Known rows, with every way that one mark hangs from another
rovar(ludaret zego): [ 0.31  0.50  0.67  0.78 -0.85 -0.32 -0.35 -0.39  0.48  0.05  0.18  1.17
 -0.45 -0.16  0.26  0.15 -1.43 -1.70 -0.05 -0.56 -1.17  1.12 -0.14 -0.52
  0.92]
vibor(kedot rovar(fonimel ludaret zego) ziveged): [-0.33 -0.27  0.17 -1.64  1.08  0.57  0.18  2.02 -2.37 -0.58  1.43 -1.11
  1.04 -0.02 -0.16 -2.33  0.30 -0.43  0.02  0.99 -1.82  2.08  0.04 -1.55
 -0.90]
sokari(rovar vibor): [ 0.93  0.40  0.41  0.39  0.66  0.25  1.55 -1.03  1.07 -0.47 -0.14 -0.30
  1.09 -0.37 -0.53  1.14 -1.10  0.75 -0.28 -1.10  1.95  1.30  1.08 -1.64
 -1.36]
zego(ludaret): [ 1.37 -0.13  1.06 -0.72 -0.13 -0.14 -0.95 -1.06  2.07 -0.83  0.12  0.58
  0.36 -0.60  0.18  0.95  0.38  0.76  0.91 -0.62  1.70 -1.50 -0.23  0.68
  0.74]
ludaret(rovar): [-0.20  0.26 -0.52 -0.33 -0.21 -0.12 -1.09 -1.17  2.78  0.66  0.49 -0.23
 -0.57  0.31  0.57  0.77  0.02  0.41  0.55 -0.59  3.19 -1.09  0.15 -0.40
 -0.74]
vibor(rovar(fonimel) ziveged): [ 0.70  0.08  0.04 -2.32  0.88 -0.29 -0.89  0.76 -0.61 -1.29  1.49 -1.02
 -0.35  0.06 -0.18 -0.85  0.61  1.55  0.67  1.25  0.33  0.15  0.83 -1.33
 -0.03]
rovar(fonimel zego): [-0.37  0.32 -0.84  0.08 -0.76 -0.14 -0.57  0.21 -0.22 -1.27 -0.22  1.10
 -0.06  0.07 -0.03  0.87 -1.31 -0.47 -0.40  0.21 -1.42  1.16  0.25  0.34
  1.14]
ludaret(rovar(fonimel ziveged) vibor): [-1.64 -0.54 -0.65  0.18 -0.48 -1.25  0.40 -0.52  0.60  0.01 -0.25 -0.18
 -1.64  0.47  0.10  0.69  1.09 -0.10 -0.60  0.75  0.37 -1.51  0.54  0.12
  0.90]
fonimel(rovar(vibor zego(ludaret))): [ 0.38 -0.02 -0.06  0.75 -0.73 -0.12 -1.06 -0.53  0.85  1.15  0.60 -0.04
  0.18 -0.70 -0.23 -1.24 -0.58 -0.18  1.36  0.29  0.09 -1.73 -0.86  1.31
  0.40]
ludaret(rovar(fonimel zego ziveged(vibor))): [-1.37  0.27 -1.80  1.16  0.07 -0.76 -0.02 -0.53 -0.47  0.21 -0.28  0.54
 -0.80  0.67  0.11 -0.13 -0.22 -0.13 -0.72  0.92 -0.10 -0.73 -0.19  1.06
  0.72]
sokari(rovar(fonimel zego) vibor(kedot ziveged)): [-0.52 -0.02 -0.21 -0.19  1.64  0.49  2.07  0.72 -1.74 -0.88  0.31 -0.14
  1.61 -0.31 -0.96 -0.42 -0.88  0.65 -1.02 -0.42 -0.15  2.90  0.52 -1.60
 -1.33]
vibor(kedot(rovar(zego(ludaret))) ziveged): [ 0.58 -0.31  1.29 -1.36  1.00  1.02 -0.73  1.14 -0.39 -0.35  1.98 -0.49
 -0.11 -0.06 -0.43 -0.74  1.25  0.54  1.17 -0.85  1.14  0.50 -0.65 -0.86
 -0.80]
sokari(vibor(kedot ziveged) zego(ludaret rovar)): [ 0.03  0.40  1.36 -0.60  2.92  0.77  0.03  0.40  0.60  0.61 -0.83  0.08
  1.62 -0.07  1.23  0.32  0.61  2.29  0.12 -0.81  2.46  1.45 -1.16  0.01
 -0.01]
vibor(ziveged): [ 0.80  0.48  0.81 -2.31  0.33 -0.47 -1.52  0.10  0.96 -0.72  1.23 -0.14
 -1.56  0.09  0.24  0.49  0.17  1.89  1.23 -0.62  2.88 -0.97  0.33 -1.32
 -0.22]
sokari(vibor(kedot ziveged) zego(ludaret(rovar))): [-0.03  0.21  1.38 -0.87  2.91  0.33  0.35  0.60  0.73  0.23 -0.90 -0.12
  1.73 -0.19  1.37  0.78  1.05  2.25  0.54 -0.80  3.03  0.79 -1.24 -0.28
 -0.36]
vibor(kedot ziveged): [ 0.25  0.12  0.78 -2.87  0.58  0.72 -1.02  1.28  0.27 -0.44  1.11 -1.13
 -0.23  0.19  0.42 -0.01  0.45  1.55  1.27 -1.16  3.23 -0.33  0.02 -1.65
 -2.01]
ludaret(rovar vibor(kedot ziveged)): [-1.45 -0.77  0.22 -1.60  0.30 -0.57 -0.20  0.57  1.51  0.95  0.58 -1.30
 -1.39  0.01  0.46  0.03  1.63  0.93  0.73 -0.29  3.55 -1.09  0.02 -1.30
 -1.09]
rovar(fonimel ludaret vibor(kedot ziveged) zego): [-0.69  0.11  0.14 -0.05 -0.60 -0.46  1.12  1.62 -2.98  0.87 -0.79  0.99
  0.46 -1.03 -0.19 -1.51  0.63 -1.15 -0.82 -0.06 -4.13  0.49 -0.43  0.38
  0.12]
kedot(rovar(fonimel ludaret(vibor) zego)): [ 0.54 -0.36  1.00  2.11 -1.19 -0.01  0.47 -0.09 -0.32 -0.05  0.45  0.91
 -0.55 -0.38 -0.85  0.35  0.66 -2.36 -0.34  0.18 -3.16  1.48  0.41 -0.14
  1.96]
ziveged(rovar(ludaret) vibor(kedot)): [ 1.09 -1.11 -0.14  0.81 -1.01  0.24  0.19 -0.28  0.62  2.15 -1.61 -0.66
 -0.45 -0.11  0.52 -0.50 -0.60 -0.58  0.13  0.21  1.36 -0.66 -0.47  0.61
 -1.24]
ludaret(rovar(fonimel)): [-0.61  0.09 -1.09 -0.08 -0.43 -0.18 -0.67 -0.93  1.82  0.26  0.03  0.07
 -0.05  0.26  0.37  0.64  0.12  0.15 -0.14 -0.02  1.70 -0.69  0.50  0.01
 -0.21]
sokari(vibor): [ 0.80  0.37  0.49 -0.41  0.02  0.30  0.60 -0.38  1.98 -0.15 -0.67 -0.24
  0.15 -0.24  0.83  2.35 -0.66  1.54  0.27 -1.14  3.49  0.21  0.96 -1.12
 -0.79]
zego(ludaret(vibor)): [ 0.86 -0.65  1.42 -0.65 -0.42 -0.74 -0.39 -0.70  2.05 -0.71 -0.31  0.33
 -0.37 -0.84  0.11  1.24  0.99  0.68  0.86 -0.34  1.55 -1.69 -0.09  0.54
  1.27]
rovar(ziveged): [ 0.56  0.68  0.35 -0.74 -0.26 -0.17 -0.74 -0.64  0.30 -1.20  0.58  0.06
 -1.30  0.93  0.21  1.06 -0.46  0.44  0.39 -0.50  0.81 -1.49  0.30 -0.23
  0.05]
fonimel(rovar(vibor(kedot) zego)): [-0.08  0.12 -0.40  0.34 -0.94  0.59 -0.92  0.31  0.51  1.48  0.56 -0.87
  0.41 -0.32 -0.01 -1.16 -0.90 -0.42  1.42 -0.14  0.63 -1.03 -0.64  0.47
 -1.03]
sokari(rovar): [ 1.13  0.59  0.32 -0.20 -0.17  0.08 -0.21 -1.17  1.10 -0.86  0.71 -0.17
  0.41 -0.04 -0.90  0.40 -1.02 -0.16  0.39 -0.90  0.90  0.34  0.68 -1.20
 -1.03]
kedot(rovar(fonimel)): [ 1.38  0.02  0.58  0.86 -0.95  0.74 -0.50 -0.44  0.79 -0.58  0.72  0.19
 -0.11 -0.04 -0.65  1.14  0.83 -0.65  0.37 -0.32 -0.53  0.31  0.80 -0.15
  0.64]
ludaret(vibor): [ 0.25 -0.23  0.92 -0.90 -1.25 -0.75 -0.40 -0.02  2.05 -0.32 -0.46 -0.49
 -1.56 -0.26  0.40  1.98  0.30  0.48  0.92 -0.50  2.21 -1.00  0.74 -0.91
  0.29]
rovar(fonimel vibor(kedot) zego(ludaret) ziveged): [-0.82 -0.10 -0.48  0.29 -0.03 -0.26  1.15  0.93 -3.30 -0.63 -0.85  1.17
  0.67 -0.37 -0.47 -0.87  0.83 -0.50 -0.99  0.31 -4.70 -1.16 -1.16  2.52
  0.81]

Rows
[-1.56  0.13 -1.81  0.98  0.16 -0.38  0.13 -0.14 -0.69  0.32 -0.31  0.20
 -0.36  0.72  0.17 -0.28 -0.10 -0.24 -0.70  0.73  0.05 -0.52 -0.32  0.94
  0.12]  ludaret(rovar(fonimel zego ziveged(vibor(kedot))))
[-0.60  0.56 -0.19  1.55 -1.02 -1.17  1.43  0.23 -3.49  0.12 -1.01  1.88
 -0.52 -0.27 -0.39 -0.94  0.02 -1.97 -1.62  0.54 -6.35 -0.53 -0.35  1.52
  1.74]  rovar(fonimel ludaret vibor zego ziveged)
[ 0.55 -1.36 -0.49  0.21 -0.37 -0.12 -0.88 -1.16  0.82 -0.34  0.07  1.32
 -0.86  0.07 -0.28 -0.36 -1.30 -0.62 -0.62  0.70 -1.70  0.32 -0.88  1.61
  1.40]  ziveged(rovar(fonimel zego(ludaret)))
[-2.39 -0.91 -0.64 -0.84  0.32 -0.74  0.22  1.08 -0.06  0.44  0.32 -0.46
 -1.05 -0.01  0.08 -0.43  1.11  0.20 -0.23  0.52  0.88  0.24 -0.16 -0.58
  0.06]  ludaret(rovar(fonimel zego) vibor(kedot ziveged))
[ 0.55 -0.15 -0.36 -0.34  0.28  0.06 -0.40  0.17 -0.16 -1.38  0.62 -0.11
  0.92 -0.24 -0.24 -0.47 -0.31 -0.14  0.12  1.31 -1.66  0.93  0.14  0.27
  0.90]  vibor(rovar(fonimel zego(ludaret)))
[-1.13  0.11 -1.43  0.43 -0.19 -0.30 -0.67 -0.70  1.18  0.16  0.22  0.63
 -0.23  0.29  0.19  0.25 -0.48 -0.35 -0.41  0.21  0.54  0.22 -0.03  0.33
  0.39]  ludaret(rovar(fonimel zego))
[-1.64  0.16 -1.47  0.42  0.03 -0.23  0.45  0.09 -0.99  0.76 -0.20  0.32
 -0.15  0.31  0.06 -0.67  0.53 -0.44 -0.77  0.13 -1.44 -1.03 -0.65  1.16
 -0.45]  ludaret(rovar(fonimel vibor(kedot) zego ziveged))
[ 0.81  0.11 -0.79  0.60 -0.26 -0.51  0.05  0.46 -0.34 -0.04 -1.23 -0.53
  0.46 -0.51  0.16  0.10  0.01  0.77  0.56  1.40  0.65 -0.43  0.27  0.79
  0.47]  ziveged(vibor(rovar(fonimel zego(ludaret))))
[-1.06 -0.46 -0.22  0.38  0.09 -0.63  0.54  0.32 -2.17 -1.95 -0.12  1.25
 -0.29  0.26 -0.47 -0.04  0.00 -0.70 -1.04  0.89 -3.52 -0.05 -0.55  1.53
  2.27]  rovar(fonimel zego(ludaret(vibor(kedot))) ziveged)
[ 0.04  0.75 -0.64  0.60 -0.09  0.11 -0.94 -1.14  0.72  0.93 -0.04  0.00
 -1.28  0.79  0.25 -0.03 -0.48  0.76 -0.23 -0.02  1.55 -1.01  0.25  0.66
  0.20]  zego(rovar(ziveged(vibor)))
[-0.39  0.30 -0.16  0.03 -0.45  0.31  0.01 -0.04 -0.55  1.98 -0.39  0.31
  0.18 -0.41  0.03 -1.42  0.71 -0.19 -0.92 -0.31 -1.23 -0.14  0.27  0.40
 -0.33]  zego(rovar(fonimel ludaret vibor(kedot ziveged)))
[ 0.26 -0.22  1.45 -0.16 -1.35 -0.18  0.41  0.16  1.05  0.52 -0.58 -0.37
 -0.23 -0.43  0.49  0.78  0.23 -1.25  0.30 -0.83  0.57 -0.06  0.60 -1.28
 -0.28]  rovar(ludaret(vibor(kedot)))
[ 0.23  0.22 -0.48  0.56 -0.61  0.36 -0.98 -0.28  0.23  0.68  0.55 -1.42
 -0.11  0.64  0.07 -0.76 -0.83  0.17  1.32  0.53  2.20 -1.97  0.07  0.24
 -0.70]  fonimel(rovar(ziveged(vibor(kedot))))
[-0.24  0.20 -0.29  1.79 -0.64  0.06 -0.40 -0.21 -0.88  1.08  0.59 -0.54
 -0.07  0.46 -0.09 -1.72 -1.43 -1.48  0.63  0.80 -0.31 -0.69 -0.42  0.38
  0.25]  fonimel(rovar(ludaret zego ziveged(vibor(kedot))))
[ 0.63  0.20 -0.10  2.07 -0.45  0.12  0.16 -0.02 -1.49 -0.62  0.42  0.66
 -0.87  0.40 -0.88  0.35  0.45 -0.93 -0.19  0.58 -2.32  0.26  0.10  0.89
  1.58]  kedot(rovar(fonimel zego ziveged(vibor)))
[-1.22  0.32 -0.90  0.17  0.22 -0.18  0.05 -0.15 -0.05  1.14  0.24  0.03
 -0.65  0.37  0.25 -0.60  0.43 -0.16 -0.06 -0.46  0.01 -1.43 -0.99  0.74
 -0.99]  ludaret(rovar(vibor(kedot) zego ziveged))
[ 1.12  0.18  0.08  0.52 -0.84  0.69  0.01  0.72  0.56  0.95 -1.10 -1.24
  0.30 -0.25  0.34  1.05  0.65  0.59  1.23 -0.53  3.07 -0.84  0.33 -0.04
 -1.46]  ziveged(vibor(kedot(rovar)))
[ 0.02 -0.07  0.24 -2.64  1.54  0.84 -0.76  1.97 -0.99 -0.72  2.05 -1.75
  0.27  0.24  0.04 -1.68  0.14  0.96  1.20  0.36  0.96  1.29 -0.34 -1.80
 -1.79]  vibor(kedot rovar(zego) ziveged)
[-0.32  0.32 -0.48 -0.62 -0.79  0.09  0.96  0.92 -2.37 -0.23 -1.13 -0.11
  0.31  0.06 -0.06  0.11  1.07  0.09 -0.59 -0.24 -2.47 -1.93  0.12  1.11
 -0.85]  rovar(fonimel vibor(kedot) ziveged)
[ 0.37 -0.62 -0.03 -1.56  0.40 -0.54 -1.40 -0.18  0.10 -0.47  1.17  0.62
 -2.07  0.32 -0.18 -0.65 -0.65  0.98  0.14  0.43  0.23  0.03 -0.40 -0.18
  0.62]  vibor(ziveged(rovar(fonimel zego)))
[ 0.94  0.10  0.13 -0.24 -0.51  0.10  0.01 -0.01  0.02 -0.56  0.27 -0.65
  0.92 -0.17  0.04 -0.38 -0.12 -0.87 -0.04  0.95 -1.43  0.75  1.08 -0.91
  0.08]  vibor(rovar(fonimel ludaret))
[ 1.46 -0.10  1.16  1.21 -0.21  0.56 -0.75 -0.67  1.08 -0.45  1.35  0.77
 -0.37 -0.26 -0.74  0.50  0.54 -0.83  0.80 -0.52 -0.63  0.46 -0.43  0.41
  1.27]  kedot(rovar(zego(ludaret)))
[ 0.89 -0.84  0.26  0.68 -1.04 -0.43 -0.25 -1.04  0.70  1.65 -0.37  1.08
 -1.58 -0.36  0.01 -0.87 -1.04 -1.35 -0.32 -0.11 -2.24 -0.36 -1.08  1.04
  0.31]  ziveged(rovar(ludaret vibor zego))
[ 0.03  0.96  0.60  1.24  1.16  0.35  0.45 -0.41  0.85  0.85 -1.92  0.74
  1.33  0.15  1.31  1.37 -0.69  0.57 -0.86 -0.43  0.42  2.25  0.02 -0.10
  0.86]  sokari(vibor zego(rovar(fonimel ludaret)))
[ 0.32 -0.21 -0.42 -1.55 -0.01  1.45 -0.04  1.33 -0.22 -0.81  0.31 -1.98
  2.02  0.17  0.21 -0.26  0.12 -0.06  0.46  0.40  0.26  1.02  0.73 -1.05
 -2.07]  vibor(kedot rovar(fonimel))
[ 0.12 -0.01 -0.18  0.25  0.65  1.00  2.27  0.03 -0.35 -0.67 -0.65 -0.68
  2.52 -0.35 -0.64  0.74 -0.77  0.28 -0.96 -0.89  0.74  2.13  1.22 -1.47
 -2.08]  sokari(rovar(fonimel) vibor(kedot))
[ 0.51 -0.96  1.34 -0.18 -0.23 -0.08  0.26 -0.13  0.56 -0.86 -0.07  0.05
  0.24 -0.57 -0.28  0.65  1.65 -0.03  0.39 -0.13 -0.02 -1.22 -0.18  0.75
  1.02]  zego(ludaret(vibor(kedot(rovar(fonimel ziveged)))))
[ 0.28 -1.54 -1.19  0.96 -0.42  0.11  0.14  0.14 -0.49  0.97 -1.70  0.19
  0.03 -0.24  0.03 -0.73 -0.67 -0.14 -0.42  1.11 -0.35 -0.08 -1.08  2.18
  0.11]  ziveged(rovar(fonimel zego(ludaret)) vibor(kedot))
[ 0.82  1.40  0.91  0.34  1.38 -0.21 -0.46 -0.79 -0.45 -1.37 -0.02  0.34
  0.64  0.90 -0.37  0.43 -0.93 -0.24  0.26 -0.48 -1.16  0.83 -0.63 -0.46
  0.14]  sokari(rovar(ziveged) zego)
[ 0.21  1.07  0.42  1.16  2.00 -0.11  1.69 -0.42 -1.46 -1.39 -1.30  0.53
  1.80  0.53 -0.22  1.10 -0.89  0.44 -1.12 -0.10 -1.58  2.19  0.09 -0.50
  0.36]  sokari(rovar(fonimel ziveged) vibor zego)
[-2.28 -0.88 -0.93  0.08 -0.46 -0.35  0.46  0.66  0.71  0.56 -0.44 -0.44
 -0.34 -0.01  0.27  0.31  0.59 -0.72 -0.42  0.27  0.57  0.40 -0.03 -0.15
 -0.12]  ludaret(rovar(fonimel zego) vibor(kedot))
[-0.73 -0.11  0.02  0.23 -0.56  0.12 -0.22 -0.37  0.34  1.15 -0.12  0.20
 -0.34 -0.01  0.06 -0.66  0.16 -0.58 -0.98  0.08 -0.47  0.74  0.71 -0.27
  0.59]  zego(rovar(fonimel ludaret(vibor(kedot ziveged))))
[ 0.20  0.35 -0.19  0.83  0.84 -0.01  2.22 -0.88 -1.11 -1.33 -0.25  0.13
  1.03  0.17 -0.93  0.72 -0.91  0.38 -1.40 -0.20 -0.66  1.16  1.22 -0.90
 -0.47]  sokari(rovar(fonimel ziveged) vibor)
[-0.62  0.43 -0.40  0.87 -0.60  0.38  0.46 -0.46 -1.21  1.62 -0.60  0.43
  0.15  0.17 -0.05 -1.25  0.42 -0.91 -1.46 -0.15 -2.59 -0.54  0.18  1.01
 -0.07]  zego(rovar(fonimel ludaret vibor(kedot) ziveged))
